Known rows, with every step that occurs:
g > n: [  2.8  13.5   0.4  -6.2  -0.7   7.7 -30.8  -4.0 -13.2 -19.4   4.2 -24.3
  10.6 -19.6  -3.5 -40.4  -8.2 -10.8 -15.1   5.0  -1.7  24.0  -8.0 -11.2
   9.0]
d > m > v: [ 13.2   5.0   1.8 -19.3   8.8  22.7  -6.9   0.0  -5.4 -16.9  -9.7 -12.9
  10.8   1.9  11.4 -17.5 -45.5  -1.7   2.1  -1.0   4.5  18.7  -9.8 -16.2
  45.3]
v > n > r > m > z: [-25.2  10.0  82.1   7.9  20.0 -21.3 -21.3   1.5 -16.1 -27.7   4.7  19.7
   0.4 -16.1   7.3  -6.3  10.9   3.4  -9.6 -20.4 -20.1   5.8  14.3  -1.7
  29.5]
z > n > g: [ -6.9 -13.5  14.0 -19.1   3.5 -21.9 -23.5   2.8 -22.1  -3.9  -6.4   3.7
   5.7 -11.2  20.7   0.4  23.1  -4.4   1.9  -7.0  -5.5  -6.0 -15.1  -3.8
  13.1]
d > m > v > n > g: [  4.0   6.2  22.2 -10.9   7.8   3.5 -22.1  -0.4 -17.7 -50.9 -13.3  14.8
  15.9   9.9  24.7  -4.1 -53.9 -13.3  -3.0  -7.7   0.7 -16.7 -18.2 -20.7
  72.3]
v > n > r: [-13.6   3.3  19.2   1.8  16.8  -7.6 -14.0   3.9 -13.5 -35.5  11.0  33.9
  -1.1 -17.7   3.3  -7.3   8.1  -4.3 -18.3 -14.0   2.9  -8.9   6.4 -11.7
  29.8]
n > r > m: [ -6.3   6.2  33.7   3.4  14.6  -5.3  -6.1   5.3 -18.7 -15.6  12.2 -10.1
  -2.9 -26.0  -4.8  -5.7  39.3   1.3  -4.4 -13.0 -36.0  24.7   9.0   0.0
   8.8]
y > n > r > m > v: [ -8.9  10.9  31.8   5.0  21.5   1.1 -15.4  -0.7 -13.8 -30.6  15.1 -18.1
   1.8 -30.4  -2.6 -20.7 -26.6  -7.5  -6.3 -11.6 -10.9  23.5   6.7   3.3
  43.0]
y > m > g > n: [ -1.4  12.0 -15.0  -3.2  -6.8  12.3 -36.3 -11.2 -14.7   4.8   6.6 -16.8
  39.2 -16.9  -3.2 -20.5  15.0 -10.3 -17.9   5.1  22.7  65.7 -27.6 -11.1
  20.6]
m > z > n > g: [-20.6   3.5  51.7 -14.2   4.4 -21.8 -39.6  -3.8 -18.3   2.7  -6.8  -3.6
   8.1  -8.3  20.7   3.4  10.2   5.6   9.6 -10.7   0.9   1.1 -11.6   2.7
  12.0]
v > m > z > n > r: [-23.4   1.3  56.4   0.6  20.9  19.8 -52.5  -3.3  -1.2  -3.3   1.6 -19.6
   8.5 -21.2   8.5   2.3  22.9  20.7  -3.2 -16.0   1.2  26.4  14.7  -4.0
  24.9]
g > n > d > m: [ 17.9  30.4 -20.6  -7.5  -6.2  22.3 -55.6   0.2  -7.2 -25.3   0.9 -47.8
  29.2 -12.2   0.5 -39.2  -1.7 -10.2 -15.7   9.1  -9.3  32.5 -12.5 -22.5
  44.3]
z > n > d: [  2.0  -1.9 -12.1 -24.4   3.3 -12.0 -40.0   7.5  -3.2  21.4  -5.2 -11.0
   6.8 -14.8  20.2  -6.0  41.8   9.8  -5.6  -2.0   6.2  36.4   2.3 -14.1
   9.4]
c > n > z: [  3.9  19.7  10.1 -14.4   1.2 -23.1   8.3   0.1   4.4  21.6  21.9  12.3
 -21.5 -26.8 -12.0  12.0  12.0   5.6   0.6   1.6   9.3  11.9  20.0 -11.8
  34.4]
c > n: [  6.0  19.9  14.1 -14.9  -4.5 -17.4   0.7  -5.5   1.5   1.3  13.2  18.6
 -12.7 -22.0   2.6  -8.3 -17.7   3.4  -4.5 -10.9   3.1 -11.0   9.0 -10.3
  29.0]
m > v > n: [ -2.1   0.6  29.1 -14.2  12.1  -6.8 -16.2  -1.8  -8.8 -21.5 -10.3  24.5
  -4.4   0.4  24.9  -4.5 -41.4  -0.4  -8.5  -6.9  20.7  15.2   2.6 -18.6
  38.4]
z > n > d > m > g: [ 10.1 -12.3 -13.8 -27.8   3.7  11.0 -34.5   7.0  -0.6  20.3 -12.9 -23.3
  32.6   0.6  14.5 -14.4  13.1   8.5  -4.0  -5.0  20.5  34.1 -14.6 -19.8
  45.0]
v > n > d: [ -0.6  23.9   0.8  -7.6   4.1 -15.5 -29.9   3.6  -4.9 -12.5   2.0  19.9
   6.4  -5.7  21.4   2.5   4.2   3.9 -18.9  -2.0   6.0   4.7   6.8 -23.6
  26.6]
n > r: [ -5.0   8.8   3.9   1.5  11.1   6.7 -13.7   3.3 -13.9 -18.7  15.7  -3.7
  -1.0 -26.2  -8.0  -6.5  28.7  -2.4  -8.4  -8.8  -6.3  12.2   1.4  -5.2
   9.5]
r > n: [ -5.9  -5.9 -30.6  -6.5  10.8   5.8   4.9   3.6 -14.3   1.0   2.4 -20.3
   7.1  -1.6  21.8   0.0  -9.2  -3.5 -12.1 -10.5   0.6   5.9 -12.5  -9.6
  23.8]
z > n > r > m: [-11.5 -24.7  38.9 -10.2  21.0 -11.0 -14.5  10.8 -18.0  -2.0   1.3  -0.7
  -4.1 -26.6   7.5 -18.4  54.3   4.4  -2.6 -18.5 -23.2  31.1  10.2   2.9
  10.6]
d > m: [  6.5   7.6  -9.6 -12.1   9.1  13.7   6.0   2.2  -3.9  -9.0   3.0  -8.3
  11.8   0.1   3.2 -21.5 -22.8   3.0  -3.4  -2.6 -11.9  -3.2 -10.0 -13.3
  25.3]
c > n > d > m > g: [ 21.9  28.9  -3.0 -20.9 -12.4   0.0 -28.3  -3.3   8.1   8.2   5.5  -9.6
  21.6  -9.1   1.7  -6.5 -22.2   4.1  -4.8  -9.6  17.1   9.3  -7.6 -23.4
  72.4]

Rows:
[ -1.2  11.0  -0.6   4.3   4.2  16.3 -44.0  -0.9 -19.8 -40.4  12.4 -25.9
   8.8 -31.7 -16.0 -37.3  18.5 -17.9 -17.3  -2.5  -5.0  25.3  -5.0  -7.5
  19.9]
g > n > r
[  9.5  19.2 -13.5 -10.4 -13.5  14.5 -50.8  -5.1  -9.7   0.6  -4.7 -44.3
  38.3 -11.3  -3.0 -25.2   1.7  -5.5 -16.3   4.7  25.7  53.3 -20.3 -20.9
  28.7]
m > g > n > d
[ -7.7   2.0 -21.6  -3.0   3.5  -5.9 -11.3   1.1 -30.2 -17.9   2.8 -19.0
  12.8   1.9  28.0  18.1  -0.5 -13.5  -7.6 -10.3 -11.0 -17.6 -30.1  -7.1
  35.6]
r > n > g
[  4.6  39.9   5.3  -8.9   0.3  12.4 -43.3  -1.6   2.3   3.1   1.0 -31.7
  19.7  -1.0   9.4  -8.1  -4.1  11.7   0.2   1.1  -7.7  21.7  -5.5 -15.6
  36.1]
n > d > m > z
[-18.1  -6.0  77.1 -13.9  14.4 -24.5 -12.8   1.6  -9.8  24.1  -8.7 -10.1
   0.0 -11.4  19.9 -15.2  17.3  16.4   7.7 -13.4 -21.3  35.3  10.4   6.4
  -1.7]
r > m > z > n
[  5.7  -0.5  15.8 -15.7  13.8  10.0 -11.5   1.6  -5.1 -33.4 -13.2  16.4
   9.7   9.8  20.6 -17.9 -58.0  -3.7  -6.2  -6.8  11.6   3.8  -6.1 -21.8
  64.3]
d > m > v > n
[-14.0  19.4  42.4  -8.2  10.7  11.5 -65.1  -4.6   5.6  13.5  -4.9 -33.6
  13.8 -12.8  23.1   8.3  20.4  27.3  -3.4  -5.4   1.7  36.1  11.8 -13.8
  25.6]
v > m > z > n > d
[-10.5 -22.2   9.8 -13.5  16.7  -2.3 -21.5   9.0 -14.4  -4.6   4.5   7.3
  -3.3 -25.7   2.9 -14.1  46.9   1.3  -5.2 -15.5   2.9  22.3   3.4  -3.2
  11.5]
z > n > r
[ -5.8  21.3  30.3 -10.0   7.9  11.3  -8.6  -4.1  -0.2  -3.4  -0.2 -13.3
  15.2  -0.2   3.6 -18.7 -32.7   9.4   4.6  -4.9  -6.5   1.1  -7.9  -5.9
  26.6]
d > m > z
[  3.6   0.2  13.6 -14.3  17.7   4.3  -5.6   6.1  -2.8 -16.1  -5.9  14.3
   3.2   5.7   9.2  -3.3 -37.4  -1.9  -3.1   3.6  17.0  20.5   4.9 -23.6
  65.5]
d > m > v > n > z
[ -3.7   7.0  35.2 -10.4   4.7 -14.2 -27.5  -3.0 -22.9 -43.9 -12.6  23.7
   3.5   3.8  31.3  11.5 -35.3 -10.8  -5.1  -7.2  12.3  -6.2 -13.5 -16.7
  47.0]
m > v > n > g
[-13.5  15.5  20.8   9.7  20.1  -5.8  -4.0   1.0 -13.7 -23.8  25.9 -13.9
   5.9 -33.5  -9.7 -22.9  -7.1  -3.8 -10.3 -10.8 -24.7   4.4   5.8   5.7
  27.3]
y > n > r > m
[  5.3  16.4  16.0 -14.2   3.5  -4.6 -41.7   1.1  -5.9 -19.5 -10.4  10.5
   3.0  -0.1  29.3   4.3 -20.4   0.3 -10.7  -2.9  22.3  32.4   2.9 -24.8
  45.3]
m > v > n > d
[-13.7   1.8  48.6   4.4  21.3 -17.0  -9.5   5.7 -19.2 -30.7   7.3  25.7
  -2.8 -16.6   6.9  -7.6  22.1  -2.7 -15.3 -18.9 -22.5   1.4  12.3  -7.3
  28.1]
v > n > r > m
[  5.5  27.9  22.8 -10.8 -10.4 -26.9 -13.9  -8.2 -14.7 -20.0  14.4  17.5
  -5.8 -19.7   7.9  11.5  -9.6  -7.9   0.7 -11.3 -10.0 -31.0  -9.3  -7.6
  41.3]
c > n > g
[-23.5  -5.9  49.2  -9.4  14.7  -4.6 -35.0   1.0  -8.9   3.4   0.9  -2.9
  -0.4 -21.0   4.2 -10.4  28.1  10.4   4.6 -16.4   9.0  23.3   6.1   2.9
  13.4]
m > z > n > r
[ -4.4  -6.1  34.4   0.3   9.0  -1.3  -4.6   2.9 -17.6  -2.6   5.4 -19.6
  16.1 -21.2  -7.9  -4.9  28.9   1.3  -4.7 -17.5 -12.3  35.9  -1.9  -1.2
  18.0]
n > r > m > g
[-11.6   1.3  42.4 -15.3   6.4  -1.5 -30.7  -0.5 -13.9 -11.1  -9.7 -10.3
  19.5   0.3  16.1 -11.8 -13.2   2.8  10.0  -9.2  -8.2 -10.2 -19.5  -4.0
  42.4]
d > m > z > n > g
[  9.1  11.1 -51.3  -8.6   7.6  19.7 -21.4   7.2  -8.8  -3.4  -0.4 -45.1
  24.2   4.8  24.6   0.8  -5.5  -3.2 -12.7  -4.9  -8.2  12.2 -18.3 -20.3
  56.2]
r > n > d > m
[  7.1  -1.5  -5.7  -3.9   2.1  35.6 -28.3  -0.9 -12.6 -33.9   0.0 -32.9
  40.3 -10.3 -19.2 -44.1 -19.1 -14.6 -13.1  -7.7  11.4  22.6 -25.1 -14.1
  56.5]
d > m > g > n > r
[ -5.5  33.1  26.4  -6.1   6.2  -4.4 -40.6   0.5  -0.3 -16.9  -3.5   7.8
  19.4   4.9  19.7  -7.8 -19.7   7.4 -10.8  -5.5   1.5   1.3   0.7 -21.1
  52.1]
v > n > d > m > z
[ -0.1  -1.8  30.3  -6.1   3.3  -7.8  -5.8   0.8 -15.5  19.1  -1.1 -41.8
  20.6 -17.9 -12.8 -17.1  15.8  -2.4  -5.4   3.0  -1.7  62.9  -1.2  -8.1
  17.8]
r > m > g > n > z
[  3.6  16.2  -5.6  -8.9   3.9   7.7 -25.0  -8.3 -10.7   1.6   5.1   5.5
   8.7 -12.9  18.4   6.9  10.6  -1.1  -4.7   3.5   8.3  69.1 -10.7  -9.7
  17.7]
y > m > v
[-20.5   6.4  54.0  -8.2  18.7  12.0 -41.0  -6.2   2.8  11.9  -4.1 -17.8
   9.2 -13.4  18.6   0.9  -0.3  25.8  -0.9  -8.6   3.3  24.6  12.1  -6.5
  16.6]
v > m > z > n
[ -0.4  -1.5   2.1  -1.6  -1.4  20.8 -36.0  -3.6 -16.7 -19.8   3.2 -30.3
  31.0 -21.0 -19.4 -32.9   2.1 -13.8 -15.6  -6.1  25.1  39.4 -18.3 -10.3
  32.6]
m > g > n > r
[  5.9  23.4  -5.1  -8.4   6.8  -2.1 -26.4   4.7  -1.8 -21.7  -1.2  11.5
  18.2   1.8  19.9  -8.3 -12.0   1.7 -17.2  -3.6  -1.9  -4.8  -1.2 -26.3
  51.4]
v > n > d > m
[ -7.7   8.4  14.1   3.0  13.3   2.9 -39.3  -3.6 -16.7 -31.4   7.9  33.5
   7.7 -18.0  17.0   9.3  19.4  -9.2 -15.0  -6.2  14.3  53.4  -4.5 -12.5
  45.4]
y > m > v > n > r
[ -5.0  -3.4  53.7 -10.2  18.7 -25.7   1.9   6.2 -11.7   0.4  -9.1   8.3
 -11.4  -5.6  16.2   8.2  -4.0   4.1  -0.6  -1.2  -5.7  45.1  19.8 -14.5
  31.1]
r > m > v > n > z
